Each row was made from one path, in order. Every step used is in the known rows, and no mark comes twice. Write each row's path.
(in the rows, 128 means zero)
Known rows
vikud, debup, vidig, kasut: [202 124 123 111 140 171 120  86 150 117  94  82 126  89 121 142 169 163
 105 120 157 151 196 171 134  94  83]
femed, vidig, toliz: [115 159 128 202 131 147  72  86 104 137 103 100 136 124 117 152  80 125
  78 125 131 100 135  88 112  55  86]
vefu, vidig: [143 135 112 137 161 103  90  86 148 109 111 136 143 105 116 144  98 128
 128 142 105 118  98 122 122 135  68]
vikud, femed: [136 107 110 171 145 143 180 149 137 130 144 182 170 114 131 125 135 108
 119 143 164  90  81 156 157 170  92]
kasut, vikud, debup, vidig: [180 134 116 118 148 110 121  99 129 131 121  50 165  52 108 164 158 165
 106 113 119 136 162 159 123 136 109]
femed, vidig: [134 162  98 192 113 147  88 110 127 144 106 133 125 116 128 138 112 147
 112 152 128 100  84 114 111  96  88]
vikud, vabem, vidig: [113 132 141 185 121 122 148 127 157 131 138 137 147 119 121 119  91 124
 160 178  98 101  53 160  69 123 115]
debup, vikud, kasut: [118 123 120 147 170 129 103 168  91 132 128 159 127 157 118 143  79 104
  62  98 100  81 136 150 177 128 137]
toliz, vidig, vabem, vikud: [ 91  94 140 129  97 107 129 139  91 145 124 158  89 180 180 105 129 148
 184 126 116 124 119  83 109 119 155]
toliz, vidig: [165 104 130 140 116 127 130 116 102 144  99 152 131 166 132 103 113 130
 131 123 153  77 114 124  94 117  94]
vefu, vidig, kasut: [157 127 126  67 154 130  85  92 162  84 108 138 107 138 108 131 119 123
 112 116 135 149 160 119 138 128  76]
vidig, toliz: [140 100 147 173 167 129 104  90 108  97 103 123 144 131 120 143  69 106
  72  93 153  84 125 100 131  98  89]
kasut, vikud, debup: [161 111 100 123 152 131 130 127 109 108 123 101 146  58 104 172 135 167
 112  79 143 120 136 142 159 158 126]
vikud, vabem, vidig, kasut: [127 123 154 116 119 151 141 129 168 107 135 140 112 150 112 105 115 118
 144 154 127 132 113 161  90 116 121]
debup, vikud, vabem, vidig: [ 90 142 131 202 142  99 130 167 127 143 116 129 131 110 126 126  70 106
 135 164  71 114  70 184  95 115 137]
buzib, vidig, vabem: [145 175  78 187  99 142  90 121 119 134 128 175 115 136 146  89 104 129
 196 109 155 109  92 100 128  83 133]
vidig, vabem, vikud: [ 85  92 125 151 131 112 119 135 120 104 131 162  90 142 178 131 117 148
 155 120 108 130  78  84 146 141 151]
fupud, vidig, kasut, vikud, vabem: [163 138 165  52  93 134 142 169 107 110 112  96  93 150  90  55 158  86
 104 119 167 137 139 171 130 148 185]
fupud, vidig, kasut, vikud: [182 152 131  39 117 153  90 157 105  99  97  99  88 142 102  79 148  99
  85  76 177 145 165 122 140 160 154]
vikud, femed, vidig, kasut: [129 157 102 128 105 192 141 148 143 147 142 165 125 136 120 126 169 122
 110 150 170 136 147 144 154 121  96]
femed, vidig, vabem, vikud: [ 62 150 106 180  95 131  83 135 113 145 133 139  82 131 177 142 124 166
 163 151  86 148  87  73 128  99 148]
toliz, vidig, kasut, vikud, vabem: [152  84 176  24  91 105 174 146 106 119 137 123 107 202  91  75 154 109
 122 112 162 114 176 160 110 129 168]
vabem, vikud, femed, vidig, vefu: [ 71 164 101 182  99 123 154 139 152 183 126 156 153 123 149 139 156 108
 158 192 113 160  97  81 145 148 156]
debup, vidig, vefu: [184 149 121 139 138  86 106  60 176 138  82 139 162 132 128  94 112 102
 133 154 114 129  96 109  93 102  88]
debup, vidig, kasut, vikud: [180 116 150  30 143 104 104 103 150  86 128  76 118 150 109 119 151 116
  66  94 140 142 182 126 120 142 115]
buzib, vikud, femed: [138  93 148 160 185  95 189 137 124 112 170 135 173  94 160 144 114 113
 138 118 158 118  72 148 154 203 123]
vikud, vabem: [138  90 148 178 123 114 171 125 134 115 120 151 143 135 116  99 106 116
 121 160 134  73  51 173 120 124 123]

Which path is each row?
[116 142 116  52 143 148 147 169 162 107 183 138 142 122 108 145 153 106
 127 102 143 158 167 129 133 194 131]
vabem, vidig, kasut, vikud, femed
[ 67 107 138 120 130 134 119 154 108 123 171 175 103 182 164 137 117 142
 141 113  91 114 118  85 165 143 178]
vidig, vabem, vikud, kasut
[ 85  88 153 137 140 134 128 150 117 119 157 128 126 171 149 160 113 129
  83 125 110  91 127  94 160 172 170]
vabem, vikud, kasut
[116 191  83 116 107 107 143 134 148 174 140 165 176 109 104 124 150 101
 149 147 121 151 111 103 145 148 137]
kasut, vikud, femed, vidig, vefu
[ 65 137 113 206 104 145 156 166 126 172 156 122 145 110 159 163 160 133
 122 188 122 127 100 112 142 159 143]
vabem, vikud, femed, vidig
[ 75 130 128 136 103 175 150 170 139 144 152 123 106 143 147 151 186 128
 105 164 149 161 161 109 160 154 151]
vabem, vikud, femed, vidig, kasut
[104 115 139 149 124  93 112 109 136 125 132 111 109 135 181 121 135 147
 150 152  84 146 104 100 106 118 135]
debup, vidig, vabem, vikud
[178  95 144  72 112 154 124 118 112 119  98 155  95 198 125  92 135 127
 114 101 182 106 175 122 110 108 102]
toliz, vidig, kasut
[104 131 144 131 138 129 125 170 137 119 113 130  97 144 117 115  95 100
 118 137 102 141 131 184 117 108 144]
debup, vikud, vabem, vidig, kasut
[ 87 126 155 118 123 112 110 124 127 144 170 123 120 176 168 130 134 137
 136 147  67 131 141 104 127 121 163]
debup, vidig, vabem, vikud, kasut
[111 139 140 183 165 138  83  93 133 112 122 108 149 118 125 159  54 113
 109 111 114 107 126  85  80  99  85]
vabem, vidig, toliz
[121 158 129 162 116  99 146 100 185 144 111 170 163 131 115  95  85  98
 198 182  89 133  51 130  70 109 130]
vikud, vabem, vidig, vefu
[ 75 100 128 136  96 122 189 173  97 178 162 188 124 167 179 106 164 128
 200 150 131 130 122 117 131 151 161]
toliz, vidig, vabem, vikud, femed
[ 98 183  75 183  96 159 135 146 126 177 158 208 138 112 143 113 147 139
 183 164 123 130  82 143 139  97  99]
vikud, femed, vidig, vabem
[ 88 131 175 134 143  87 132 119 125 112 158  74 162 120  91 143  70  97
 116 124  93 114 127 125  81 118 151]
kasut, vikud, vabem, vidig, toliz
[172 151  97 163 129 140 117  84 134 148 110 126 137  66 145 127 147 182
 177 133 110 145 128 168 122  71  84]
vikud, debup, vidig, vabem
[160 122 140  35 142 120 165 139 156 115 166 103 156 134 106 117 188  98
  85 120 159 150 189 160 145 173 120]
debup, vidig, kasut, vikud, femed
[157 158 146 182 137 156  84 112  82 128  68  94 132 118 117  97  86  88
  82 110 166 100 127 112 112  97 113]
fupud, vidig, toliz
[185 106 126  28 118 155 138 130  93 127 113 102 108 129  95 138 173 162
 123  62 178 143 237 141 140 129 137]
toliz, vidig, kasut, vikud, debup
[174 127 118 119 111 103 126  90 128 158  73 184 143 176 126  78 108 104
 167 128 145 108 113  94  93 102 110]
toliz, vidig, vefu
[148  97 150 115 135 157 130 108 145 118 105  44 105  98 149 168 183 167
  98 133 136 173 209 134 141 128 135]
vabem, vikud, debup, vidig, kasut
[116  84 119 185 148 149 143 131 114 121 106  93 126  71 153 189 140 177
 120 124 133 126 127 119 162 154 146]
vabem, vikud, debup
[112 157 134 103 119  64 144 114 175 133 137 140 164 123  97 105  94  94
 186 150  78 145  76 117  80 142 164]
kasut, vikud, vabem, vidig, vefu
[142 101 127  39 145 140 171 168 140  93 166 154 136 141 104 126 169 100
  89  85 179 134 168 141 181 197 134]
vidig, kasut, vikud, femed
[105 104 118 148 101 142 142 137  80 166 116 136 101 118 173 141 157 192
 206 120 121 147 156 115 128 107 160]
toliz, vidig, vabem, vikud, debup
[139  77 189 164 165  68 181 115 118  99 146 104 145 117 147 119  85 118
 141 137 131 106  42 166 119 159 149]
buzib, vikud, vabem
[132 118 161  17 132  83 134 118 153  84 148 104 119 141  75 116 139 107
 121 126 111 156 159 161 137 150 142]
vefu, vidig, kasut, vikud, vabem
[147 146 104  60 146 167 104 131 147  98 137  90 117  75 102 180 144 168
 131  71 132 174 200 130 131 150 127]
vabem, vidig, kasut, vikud, debup
[124 142 144  73  87 126 132 140 128 117 143 102 102 154  88 111 149 123
 102 137 130 137 146 151 127 108 160]
femed, vidig, kasut, vikud, vabem
[160 153 100 103 132 110 114  99 125 136 135  95 141  61 125 141 158 178
 163 101 101 160 154 154 129 105 121]
kasut, vikud, debup, vidig, vabem
[139 152 114  62 112 143  78 129 128 105 130 106  92 145 101 141 144 138
  80  94 144 143 169  98 138 120 125]
femed, vidig, kasut, vikud
[ 78 174 110 227 151 139 117 161  80 179 119 120 156 103 118 158  96  85
  69 135 120 119 156 147 162  81 110]
debup, vikud, femed, vidig, toliz
[ 96 102 104 169 131 147 132 135 109 125 122 139  99  80 170 165 143 188
 177 112 111 152 116 117 169 126 154]
vidig, vabem, vikud, debup
